Known rows, with every way that one mark hangs from another
{q630 {q155 q313 {q595 q224}} q662}: [ 1.58 -3.86  1.36 -0.57  1.16  0.41 -1.59  0.20 -1.88 -2.27  0.13 -3.46
 -1.79  0.52  0.37  0.73  2.17  1.15  2.10  1.75  0.89 -3.43]
{q630 {q155 q595} q224 q662}: [ 2.26 -4.53  0.07  0.04  3.71 -0.28 -2.52 -0.36 -1.39 -3.20  0.66 -3.52
 -0.09  0.92  0.81  1.46  0.89 -0.22 -0.76  1.50 -0.49 -2.44]
{q200 {q578 {q630 q224}} q662}: [ 0.48  0.02 -1.59  1.15  1.48  1.62 -3.24  1.72  1.97  0.37 -3.74 -1.68
 -0.28 -1.20  2.55  1.98 -0.51 -0.54 -3.82 -1.63 -3.55 -1.52]
{q595 q224}: [ 0.31  0.49  0.05 -1.38  0.56  0.70 -2.24 -0.22  0.05  0.22  0.57 -0.27
 -0.50  0.70 -1.59 -0.31  1.28 -0.08  1.14  0.84 -0.29 -0.99]
{q155 {q595 q224}}: [ 1.67  0.34 -0.07 -1.22  1.68  0.99 -2.58  0.06 -1.72 -1.56  0.62 -0.94
  0.22  2.24 -0.51 -0.36  1.36  1.10  1.18  0.31  0.69 -1.78]
{q313 q155}: [-0.67 -0.64 -0.06 -0.08  0.32  0.35 -0.67 -1.09 -0.35  1.29  3.32  0.91
 -0.05  0.46 -0.48  0.73 -0.61  0.67 -0.80  0.03  1.16 -0.74]
{q155 q313 q595}: [ 0.64 -0.61  1.75  0.35 -0.82  0.20  0.46  1.50 -2.60 -2.21 -1.39 -0.78
 -0.74  0.42  2.50 -0.81  0.86  0.90  0.40  0.07  1.21 -0.16]
{q630 q662}: [-0.33 -1.79 -0.85  0.62 -1.02 -0.07  0.98 -0.01  0.66 -0.37 -0.48 -1.15
 -0.01 -0.44 -0.22  2.10 -0.99  0.07  0.58  0.48  0.03 -1.26]
{q200 {q578 q630} {q662 {q313 q155}}}: [-0.99 -1.02 -3.71  2.58  0.17  2.52  0.20 -0.01  3.11  2.79 -1.11 -0.67
 -1.51 -2.25  3.09  5.06 -1.16  1.65 -2.04 -2.61 -2.03 -4.96]
{q578 {q630 q224 {q662 q200}}}: [-1.09 -4.20 -3.28 -0.03 -0.60  1.94 -3.29  0.73  2.09 -1.52 -0.13 -3.74
 -0.75 -2.02  0.58  4.67 -1.87 -2.16 -1.73 -0.71 -1.87 -2.18]
{q578 {q630 q662}}: [-0.99 -1.74 -2.54  0.48 -1.60  0.63 -0.86  0.89  1.24 -1.09 -0.99 -2.23
 -0.92 -1.03 -1.15  1.92 -2.10  0.54 -0.27 -1.44 -0.55 -2.53]
{q578 {q630 q155}}: [ 0.29 -2.14 -1.22 -0.23  1.90  0.39 -2.61  0.12  0.73 -0.65  0.78 -2.19
 -1.29 -0.94 -1.22 -0.54 -0.26  0.75 -1.19 -1.59 -0.65 -2.44]
{q630 q155 q662}: [ 0.55 -3.72 -0.46  0.58  1.58 -0.56  0.10 -1.12  0.74 -0.21  0.86 -2.36
 -0.55 -0.75 -0.44  1.64 -0.12  0.26  0.47  0.72 -0.10 -2.20]
{q578 {q630 q224}}: [-0.21 -0.91 -0.87 -0.76  0.41  0.85 -3.85  1.30  0.11 -1.73 -0.36 -1.30
 -1.16 -0.85 -0.79 -0.65  0.04 -1.13 -2.28 -0.57 -2.03 -0.84]
{q155 q595}: [ 1.30 -0.06 -0.32  0.16  1.12  0.34 -0.39  0.41 -1.62 -1.89 -0.11 -0.75
  0.69  1.54  1.02 -0.16 -0.04  1.09  0.21 -0.68  1.09 -0.66]
{q200 {q578 {q630 q155}} q662}: [ 1.09 -1.23 -1.76  1.69  2.85  1.34 -2.14  0.40  2.76  1.45 -2.44 -2.37
 -0.42 -1.24  2.16  1.93 -0.60  1.24 -2.54 -2.80 -2.26 -3.28]
{q200 q578 {q662 q313}}: [ 0.09 -0.35 -2.09  2.69  0.45  1.56  2.70  0.08  2.79  2.20 -3.87 -0.52
 -0.84 -2.12  4.51  4.75  0.36  0.45 -0.30 -0.73 -2.51 -2.73]
{q630 {q155 q313 q595} q662}: [ 1.13 -4.31  1.25  0.83  0.58 -0.29  0.47  0.53 -1.73 -2.43 -0.42 -3.14
 -1.18 -0.08  2.05  0.95  0.75  1.14  0.98  0.79  1.17 -2.54]
{q662 {q200 {q578 {q630 q155}}}}: [ 0.52 -4.98 -3.23  0.62  2.20  1.17 -2.39 -0.79  3.29  1.48 -1.08 -3.57
 -0.81 -3.55  1.74  2.69 -1.41 -0.27 -2.03 -3.00 -0.81 -2.36]

Rows
[-1.53 -4.74 -5.16  1.52 -0.39  2.21  0.01 -1.31  3.54  2.84  0.18 -1.77
 -2.02 -4.61  2.82  5.97 -1.83  0.15 -1.46 -2.96 -0.79 -3.99]	{q662 {q200 {q578 q630}} {q313 q155}}
[-0.87 -4.71 -3.55  1.44  0.27  1.54  1.79 -2.38  2.91  3.62  0.53 -0.86
 -1.20 -3.69  3.63  6.19 -0.71 -0.29 -0.44 -0.85 -0.02 -2.76]	{q662 {q200 q578} {q313 q155}}
[-1.81 -4.47 -3.27  0.92 -0.77  1.46 -1.34 -0.10  0.99 -0.65  1.51 -2.04
 -2.82 -2.20 -0.19  4.44 -0.81 -0.50 -1.34  0.48 -1.86 -4.80]	{q578 {q630 q224 {q662 {q313 q155}}}}
[ 1.97 -6.26 -1.27 -0.04  3.66  0.97 -2.94 -0.95 -0.14 -2.61  1.51 -4.71
  0.45 -0.02  2.26  4.41 -0.19 -1.14 -0.82  0.81 -0.37 -2.69]	{q630 {q155 q595} q224 {q662 q200}}
[-0.55 -3.63 -1.53  0.88 -0.46  0.41  0.99 -0.14  0.78 -1.33 -1.22 -1.91
 -1.88 -2.26  1.03  4.04  0.80 -1.53  0.34  2.30 -2.22 -2.75]	{q630 q224 {q662 q313}}
[ 0.24 -5.45 -2.31  0.67  0.29  0.51 -1.03 -0.65  2.42  0.93 -2.28 -3.15
  0.02 -3.43  2.97  5.16 -1.02 -2.52 -1.76  0.43 -1.48 -0.65]	{q630 q224 {q662 {q200 q578}}}
[ 0.71 -6.56 -2.67  1.15  1.86  0.04  0.29 -1.94  3.16  2.02 -1.11 -3.81
 -0.08 -3.38  2.53  5.09 -1.35 -0.61 -0.32 -0.66 -0.23 -2.23]	{q630 q155 {q662 {q200 q578}}}
[ 2.54 -1.60  0.38 -1.53  4.30  0.52 -3.56 -0.74 -1.37 -1.60  1.57 -2.14
 -0.18  1.99 -0.78 -0.81  2.19  1.28  1.11  0.57  0.65 -3.03]	{q630 {q155 {q595 q224}}}
[ 1.00 -0.21 -0.30 -1.31  1.96  1.17 -3.14 -1.13 -2.12 -0.37  3.61 -0.09
  0.17  2.70 -0.97  0.31  0.77  1.71  0.49  0.24  1.81 -2.56]	{q313 {q155 {q595 q224}}}
[-0.97  0.42 -1.42  1.97  0.35  2.49  1.32 -0.83  1.56  1.73  1.90  0.58
 -0.67  0.41  2.59  4.97  0.08  1.21 -0.28  0.01 -1.30 -3.94]	{q200 {q662 {q313 q155}}}
[-0.39 -5.78 -0.01  0.69 -0.57  0.76  0.64 -0.64  1.27 -0.11  0.30 -3.52
 -1.41 -2.41  2.52  4.05 -0.10 -0.90  0.73  0.83  0.21 -1.84]	{q630 {q155 q313} {q662 q200}}
[ 1.37 -3.51  1.42 -0.47  2.10  0.71 -4.27  1.93 -2.31 -3.94 -0.30 -3.47
 -2.29 -0.46  1.56 -1.69  1.57 -0.02 -2.06 -0.17 -0.84 -1.86]	{q578 {q630 {q155 q313 q595} q224}}
[ 0.06 -6.24 -4.59  1.31  1.81  1.64 -0.24 -1.13  4.10  1.72 -1.91 -3.73
 -2.46 -5.27  2.81  4.83 -0.69 -0.15 -0.85 -2.52 -1.83 -4.38]	{q662 {q200 {q578 {q630 q155}}} q313}
[ 1.93 -2.05  2.24 -1.24  2.42  0.44 -2.54  0.40 -2.49 -2.01  0.60 -2.16
 -1.74  0.87  0.78 -1.45  3.05  1.11  1.35  1.36  0.84 -2.34]	{q630 {q155 q313 {q595 q224}}}
[-0.62 -4.93 -3.44  1.47  0.58  0.91  0.49 -0.30  2.27 -0.89 -0.57 -3.58
 -2.81 -2.82 -0.41  3.64 -0.44  0.74  0.61 -0.70 -1.78 -5.70]	{q578 {q630 q155 {q662 q313}}}
[ 0.41 -5.02  2.09  0.13  0.50 -0.33 -1.11  0.50 -0.77 -1.73 -0.44 -2.75
 -2.16 -1.85  1.10  0.80  1.72 -1.50 -0.59  2.82 -1.12 -1.01]	{q630 {q155 q313} q224 q662}
[ 0.03 -3.46  1.46 -0.48  0.79  0.41 -3.76  1.74 -0.64 -2.19 -0.25 -2.50
 -3.04 -1.96  0.35 -1.52  1.82 -1.06 -2.21  0.48 -1.89 -1.14]	{q578 {q630 {q155 q313} q224}}
[ 0.38 -2.09 -1.67  0.14  0.75  0.13 -3.20  1.12  1.12 -0.02 -3.00 -1.71
 -1.10 -2.58  0.65 -0.29 -0.30 -1.13 -3.16 -1.24 -2.14 -0.26]	{q200 {q578 {q630 q224}}}
[-0.39 -4.12 -3.48  1.45  0.01  1.34  2.34 -1.16  3.24  2.31 -2.58 -1.67
 -1.18 -4.32  4.14  5.54 -0.21 -0.97  0.23 -0.83 -1.14 -1.95]	{q662 {q200 q578} q313}
[-0.59 -3.25 -3.31  1.42 -1.13  0.06 -0.15  0.62  2.21  0.78 -3.56 -2.49
 -1.04 -2.97  0.33  2.28 -2.12  0.39 -1.25 -2.30 -0.61 -2.19]	{q200 {q578 {q630 q662}}}
[-0.16 -3.97 -2.57  0.74 -0.26  0.04 -2.35  1.01  1.62 -0.31 -3.49 -2.88
 -1.24 -3.04  0.44  1.88 -1.13 -1.05 -2.57 -0.87 -2.20 -1.51]	{q200 {q578 {q630 q224 q662}}}
[ 1.97 -3.32  2.86 -0.35  2.58 -0.09 -2.48  0.99 -3.07 -3.25  0.03 -2.40
 -1.54  0.19  2.40 -1.39  2.76 -0.35 -0.98  1.85 -0.24 -0.51]	{q630 {q155 q313 q595} q224}
[ 0.90 -3.35 -1.96  0.57  2.35 -0.20 -2.02 -0.24  1.92  1.01 -1.97 -2.33
 -1.27 -2.78  0.30 -0.25 -0.46  0.67 -1.88 -2.34 -0.83 -2.04]	{q200 {q578 {q630 q155}}}
[ 0.14 -7.29 -2.49  0.80  2.19  1.40 -0.26 -1.58  2.45 -0.82  0.70 -4.23
 -1.73 -3.17  2.36  6.65  0.79 -2.23  0.19  2.02 -2.61 -4.03]	{q630 q155 q224 {q662 q200 q313}}
[-0.20 -4.65 -3.05  1.25 -0.81  0.47  1.22 -1.02  3.05  1.94 -2.41 -2.70
  0.52 -3.18  2.75  5.42 -2.01 -0.85 -0.21 -0.97 -0.05 -1.12]	{q630 {q662 {q200 q578}}}
[-0.66 -2.62 -1.92  0.04 -0.47  0.72 -2.94  1.30  0.67 -2.04 -0.95 -2.53
 -1.17 -1.31 -1.01  1.62 -1.00 -1.01 -1.76 -0.10 -1.99 -1.98]	{q578 {q630 q224 q662}}
